Each row was made from one small tree. The marks that hang from a mark follow it in brackets, in alphabetical order. Every link used is in the known rows. Write each row's tree.
Known rows:
R(L(M)): [-0.05 -0.12  0.10  0.20 -0.15 -0.04  0.37  0.15  0.00 -0.02 -0.02 -0.13
 -0.04  0.30 -0.10  0.11 -0.13  0.07  0.28  0.03 -0.25  0.01 -0.17 -0.17]
M(P(V) Y): [-0.05 -0.13 -0.25 -0.21  0.09 -0.19  0.33 -0.06 -0.07 -0.04  0.07  0.02
  0.01  0.23  0.06 -0.12 -0.01  0.11 -0.07  0.08 -0.06 -0.01 -0.30  0.00]
V(F): [ 0.04  0.08  0.00  0.17  0.00  0.08 -0.02  0.11  0.10 -0.09  0.05  0.05
 -0.04  0.04  0.01 -0.24  0.01  0.14  0.04  0.03  0.05  0.06 -0.11  0.15]
V(F P(U Y)): [ 0.09  0.09 -0.01  0.06  0.04  0.10  0.18  0.15  0.20 -0.13 -0.07 -0.14
 -0.17 -0.36 -0.11 -0.42 -0.12  0.33  0.25  0.01 -0.19  0.05 -0.41  0.49]
Y(M(P(U V))): [-0.04 -0.08 -0.31 -0.01 -0.01 -0.12  0.31 -0.12  0.06  0.03 -0.10  0.03
  0.07 -0.04  0.20  0.12  0.06 -0.01  0.16  0.06 -0.22  0.19  0.09 -0.08]
P(V Y(M)): [-0.04 -0.21 -0.17 -0.23 -0.12 -0.17  0.11  0.07 -0.03 -0.13 -0.20  0.03
 -0.02  0.09 -0.07  0.05 -0.25  0.11  0.24 -0.01  0.11  0.26  0.01 -0.02]
R(F L U(P)): [ 0.15 -0.28  0.06  0.12 -0.29  0.12  0.36  0.15 -0.13 -0.01  0.06 -0.24
 -0.01 -0.04 -0.04  0.21 -0.12  0.04  0.03  0.07 -0.25  0.00 -0.32  0.09]
V(P): [ 0.02 -0.05 -0.01 -0.04  0.15  0.03  0.05  0.05  0.00  0.04  0.03 -0.10
 -0.05 -0.21  0.05 -0.09  0.05  0.06  0.06 -0.04 -0.11 -0.11 -0.28  0.15]
R(U(P)): [ 0.17 -0.13 -0.04 -0.01 -0.09  0.17  0.18  0.05  0.03 -0.04  0.13  0.00
  0.02 -0.12  0.17  0.16  0.03  0.01  0.20  0.01 -0.19 -0.11 -0.18  0.09]
R(F L): [-0.03 -0.15  0.10  0.14 -0.21 -0.06  0.18  0.11 -0.15  0.04 -0.06 -0.24
 -0.02  0.08 -0.21  0.06 -0.15  0.02 -0.16  0.06 -0.06  0.10 -0.13 -0.01]
P(V(F)): [-0.03 -0.11 -0.04 -0.05 -0.08 -0.05  0.11  0.05  0.04 -0.15 -0.05  0.18
 -0.02  0.02  0.04 -0.13 -0.11  0.16  0.03  0.07 -0.05  0.10 -0.02  0.03]
Y(M(P(V))): [-0.04 -0.15 -0.28 -0.03  0.03 -0.14  0.20 -0.02 -0.01  0.04 -0.01  0.02
  0.07  0.12  0.21  0.13  0.08 -0.05  0.13  0.02 -0.05  0.15  0.02 -0.10]
V(F P(Y)): [ 0.09  0.01  0.02  0.03  0.09  0.07  0.03  0.27  0.11 -0.11  0.03 -0.15
 -0.17 -0.16 -0.11 -0.40 -0.07  0.27  0.21 -0.04  0.02  0.01 -0.50  0.46]
R(F U): [ 0.09 -0.11  0.06  0.12 -0.09  0.11  0.08  0.05 -0.16  0.01  0.11 -0.07
  0.05 -0.45  0.13  0.13  0.05  0.03 -0.31  0.01 -0.07 -0.04 -0.13  0.10]
M(P Y): [ 0.00  0.01 -0.22 -0.06  0.16 -0.10  0.22 -0.03 -0.04  0.04  0.14 -0.10
  0.00  0.25  0.03 -0.18  0.09  0.06 -0.09  0.05  0.02 -0.05 -0.34  0.08]
R(F L(M(P)) U): [ 0.06 -0.23  0.12  0.31 -0.20  0.03  0.56  0.25 -0.15  0.01  0.18 -0.29
 -0.02 -0.15  0.07  0.24  0.03  0.06  0.00  0.07 -0.42 -0.09 -0.41  0.00]
M(P(U V)): [-0.02 -0.05 -0.13 -0.14 -0.05 -0.12  0.43 -0.07  0.09 -0.04 -0.04  0.00
 -0.04 -0.20  0.11  0.02  0.02  0.04  0.08  0.12 -0.44  0.00 -0.03  0.08]
V(F P(U)): [ 0.06  0.09 -0.05  0.16  0.10  0.13  0.18  0.03  0.20 -0.06 -0.01 -0.04
 -0.08 -0.36  0.05 -0.35  0.02  0.25  0.14  0.04 -0.27  0.00 -0.30  0.32]
L(M(P(V)) R): [-0.03 -0.17  0.01  0.08 -0.05 -0.07  0.38  0.01 -0.01  0.01 -0.08  0.17
 -0.14  0.06  0.23  0.38  0.12  0.04  0.00  0.03 -0.57 -0.10 -0.33 -0.21]
P(U V Y): [-0.03 -0.09 -0.04 -0.28 -0.20 -0.11  0.32 -0.04  0.09 -0.18 -0.28  0.01
 -0.10 -0.25 -0.18 -0.06 -0.34  0.21  0.23  0.08 -0.25  0.18  0.04  0.13]
U(R): [ 0.11 -0.06 -0.04  0.02  0.05 -0.08  0.04  0.03 -0.14 -0.07  0.22  0.06
 -0.14 -0.06 -0.13 -0.14  0.07  0.11 -0.08 -0.02 -0.05  0.11  0.06 -0.09]
P(U V(F) Y(M)): [-0.01 -0.06 -0.21 -0.06 -0.18 -0.08  0.28 -0.01  0.17 -0.22 -0.28  0.08
 -0.04 -0.13 -0.07 -0.17 -0.30  0.28  0.33  0.08 -0.12  0.38  0.04  0.15]
M(P(Y)): [ 0.06  0.00 -0.04 -0.10  0.00 -0.08  0.18  0.19  0.04 -0.01  0.08 -0.22
 -0.13  0.01 -0.08 -0.08  0.04  0.02  0.15  0.01 -0.08 -0.02 -0.28  0.29]
L(M(P(Y))): [ 0.03  0.02  0.03  0.09 -0.03 -0.11  0.37  0.20  0.05 -0.06  0.13 -0.17
 -0.17  0.08  0.06 -0.02 -0.04 -0.02  0.20  0.01 -0.32 -0.19 -0.41  0.13]
Y(M(P(U))): [ 0.00  0.03 -0.28  0.10  0.05 -0.06  0.24 -0.10  0.10  0.08 -0.03 -0.06
  0.07 -0.03  0.18  0.07  0.13 -0.04  0.15  0.04 -0.16  0.15  0.04 -0.02]

Write each row's tree:
[ 0.03 -0.13 -0.12 -0.13 -0.10 -0.15  0.35 -0.16 -0.05 -0.16 -0.05  0.19
 -0.10 -0.30 -0.09 -0.08 -0.12  0.21  0.02  0.09 -0.40  0.21  0.22 -0.13] | P(U(R) V)
[ 0.04 -0.01 -0.10 -0.12 -0.11 -0.09  0.42  0.11  0.15 -0.16 -0.07 -0.07
 -0.15 -0.18 -0.05 -0.21 -0.10  0.21  0.22  0.11 -0.34  0.10 -0.20  0.34] | M(P(U V(F) Y))
[-0.02 -0.04 -0.31  0.08 -0.01 -0.08  0.30 -0.06  0.11 -0.02 -0.07  0.05
  0.05 -0.02  0.21 -0.01  0.06  0.06  0.17  0.08 -0.20  0.21  0.04  0.00] | Y(M(P(U V(F))))
[ 0.23 -0.10 -0.08  0.01 -0.14 -0.12  0.14  0.03 -0.19 -0.10  0.24 -0.05
 -0.25  0.03 -0.10 -0.13 -0.11 -0.05 -0.24  0.03 -0.21 -0.05 -0.24  0.10] | U(P R(F))
[ 0.13 -0.26  0.10  0.26 -0.33  0.08  0.54  0.20 -0.11 -0.05  0.11 -0.23
 -0.06  0.02  0.05  0.25 -0.17  0.01  0.10  0.07 -0.45 -0.14 -0.46  0.01] | R(F L(M) U(P))
[ 0.06 -0.14 -0.06 -0.21 -0.23 -0.22  0.35 -0.01 -0.11 -0.23 -0.11  0.00
 -0.22 -0.40 -0.30 -0.17 -0.32  0.25 -0.08  0.07 -0.30  0.24  0.02  0.12] | P(U(R(F)) V Y)
[-0.06 -0.06 -0.27 -0.18  0.04 -0.16  0.48 -0.18  0.03 -0.05 -0.03  0.02
  0.01  0.04  0.04 -0.15 -0.05  0.16 -0.03  0.13 -0.27  0.04 -0.21  0.04] | M(P(U V) Y)
[ 0.16  0.05 -0.04  0.08  0.08  0.04  0.21  0.17  0.11 -0.18  0.07 -0.11
 -0.26 -0.40 -0.19 -0.50 -0.06  0.39  0.21  0.00 -0.23  0.13 -0.37  0.42] | V(F P(U(R) Y))
[ 0.18 -0.20 -0.04 -0.13 -0.19  0.12  0.26  0.17  0.06 -0.19  0.06  0.03
 -0.07 -0.11  0.08  0.01 -0.14  0.17  0.32  0.03 -0.17  0.01 -0.28  0.24] | R(U(P(V(F) Y)))
[-0.08 -0.21 -0.06  0.07 -0.09 -0.16  0.59  0.11 -0.05 -0.05  0.03 -0.13
 -0.03  0.45 -0.07  0.02 -0.14  0.14  0.24  0.09 -0.29  0.01 -0.37 -0.17] | R(L(M(P(V) Y)))
[ 0.17 -0.27  0.04 -0.03 -0.25  0.15  0.38  0.24  0.02 -0.07  0.03 -0.23
 -0.04  0.12 -0.16  0.18 -0.15  0.17  0.52  0.02 -0.19  0.09 -0.29  0.12] | R(L U(P(Y)))
[ 0.11 -0.05  0.02  0.01 -0.22 -0.12  0.34  0.09 -0.07 -0.14 -0.06 -0.22
 -0.23 -0.22 -0.46 -0.18 -0.25  0.26  0.05  0.05 -0.25  0.29 -0.06  0.15] | P(U(R(F L)) Y)
[ 0.16 -0.33 -0.10 -0.14 -0.23 -0.16  0.41  0.08 -0.14 -0.17  0.12  0.02
 -0.20  0.32 -0.23 -0.01 -0.20  0.12  0.27  0.07 -0.33  0.14 -0.11 -0.13] | U(P(V) R(L))
[ 0.18 -0.13  0.01  0.06 -0.18  0.12  0.17  0.05 -0.11 -0.03  0.13 -0.10
 -0.02 -0.27  0.16  0.14 -0.04 -0.06 -0.19  0.04 -0.20 -0.15 -0.29  0.19] | R(F U(P))
[ 0.02 -0.12 -0.33  0.00  0.02 -0.17  0.34 -0.11 -0.01 -0.01  0.01  0.06
  0.00 -0.06  0.14  0.05  0.09  0.06  0.13  0.05 -0.25  0.25  0.12 -0.12] | Y(M(P(U(R) V)))
[ 0.09 -0.11 -0.10 -0.11 -0.19 -0.02  0.20  0.04  0.08 -0.17 -0.02  0.10
 -0.10  0.22  0.07 -0.09 -0.20  0.02  0.17  0.08 -0.19 -0.05 -0.23  0.15] | U(P(V(F)))
[ 0.06  0.04 -0.25  0.02  0.09 -0.16  0.39 -0.12 -0.10 -0.02  0.18 -0.11
 -0.10 -0.07 -0.07 -0.29  0.05  0.15 -0.29  0.10 -0.24  0.05 -0.28  0.10] | M(P(U(R(F))) Y)
[ 0.16 -0.19  0.02 -0.05 -0.10  0.22  0.07  0.03  0.01  0.00 -0.11  0.11
 -0.09 -0.11  0.06  0.39  0.07  0.14  0.13 -0.03 -0.22  0.06 -0.26  0.01] | L(R(U(P(Y))))
[ 0.21 -0.17 -0.15 -0.09 -0.14 -0.12  0.25  0.06 -0.06 -0.24  0.20  0.16
 -0.24  0.17 -0.06 -0.23 -0.14  0.13  0.10  0.06 -0.25  0.07 -0.16  0.05] | U(P(V(F)) R)
[ 0.02 -0.09 -0.30 -0.17  0.08 -0.22  0.51 -0.16 -0.07 -0.10  0.10  0.06
 -0.08  0.00 -0.04 -0.24 -0.01  0.23 -0.08  0.12 -0.31  0.11 -0.17 -0.02] | M(P(U(R) V) Y)
[ 0.10 -0.10 -0.01 -0.07  0.03 -0.03  0.32  0.12  0.01 -0.08 -0.01 -0.23
 -0.21 -0.32 -0.31 -0.23 -0.13  0.32  0.30 -0.01 -0.31  0.14 -0.28  0.22] | V(P(U(R(L)) Y))
[-0.02 -0.01 -0.28 -0.07  0.05 -0.11  0.47 -0.11  0.09 -0.11  0.00  0.04
 -0.01  0.07  0.06 -0.31 -0.04  0.25 -0.02  0.15 -0.24  0.08 -0.28  0.13] | M(P(U V(F)) Y)
[ 0.01 -0.13 -0.07 -0.26 -0.07 -0.17  0.28  0.16  0.00 -0.09  0.00 -0.11
 -0.13 -0.01 -0.06 -0.04 -0.06  0.07  0.16  0.04 -0.15  0.02 -0.22  0.21] | M(P(V Y))
[ 0.18 -0.22 -0.15 -0.20 -0.14 -0.16  0.26  0.00 -0.13 -0.18  0.17  0.13
 -0.21  0.14 -0.07 -0.08 -0.15  0.05  0.08  0.04 -0.28  0.03 -0.10 -0.05] | U(P(V) R)
[ 0.03 -0.01 -0.14 -0.05  0.07  0.01  0.19  0.01  0.10 -0.01 -0.15 -0.18
 -0.07 -0.31 -0.05 -0.11 -0.10  0.17  0.29 -0.03 -0.17  0.10 -0.23  0.24] | V(P(U Y(M)))
[ 0.16 -0.34 -0.07 -0.09 -0.31 -0.21  0.40  0.09 -0.24 -0.15  0.11 -0.06
 -0.23  0.21 -0.24 -0.03 -0.26  0.07 -0.04  0.09 -0.33  0.12 -0.21 -0.05] | U(P(V) R(F L))
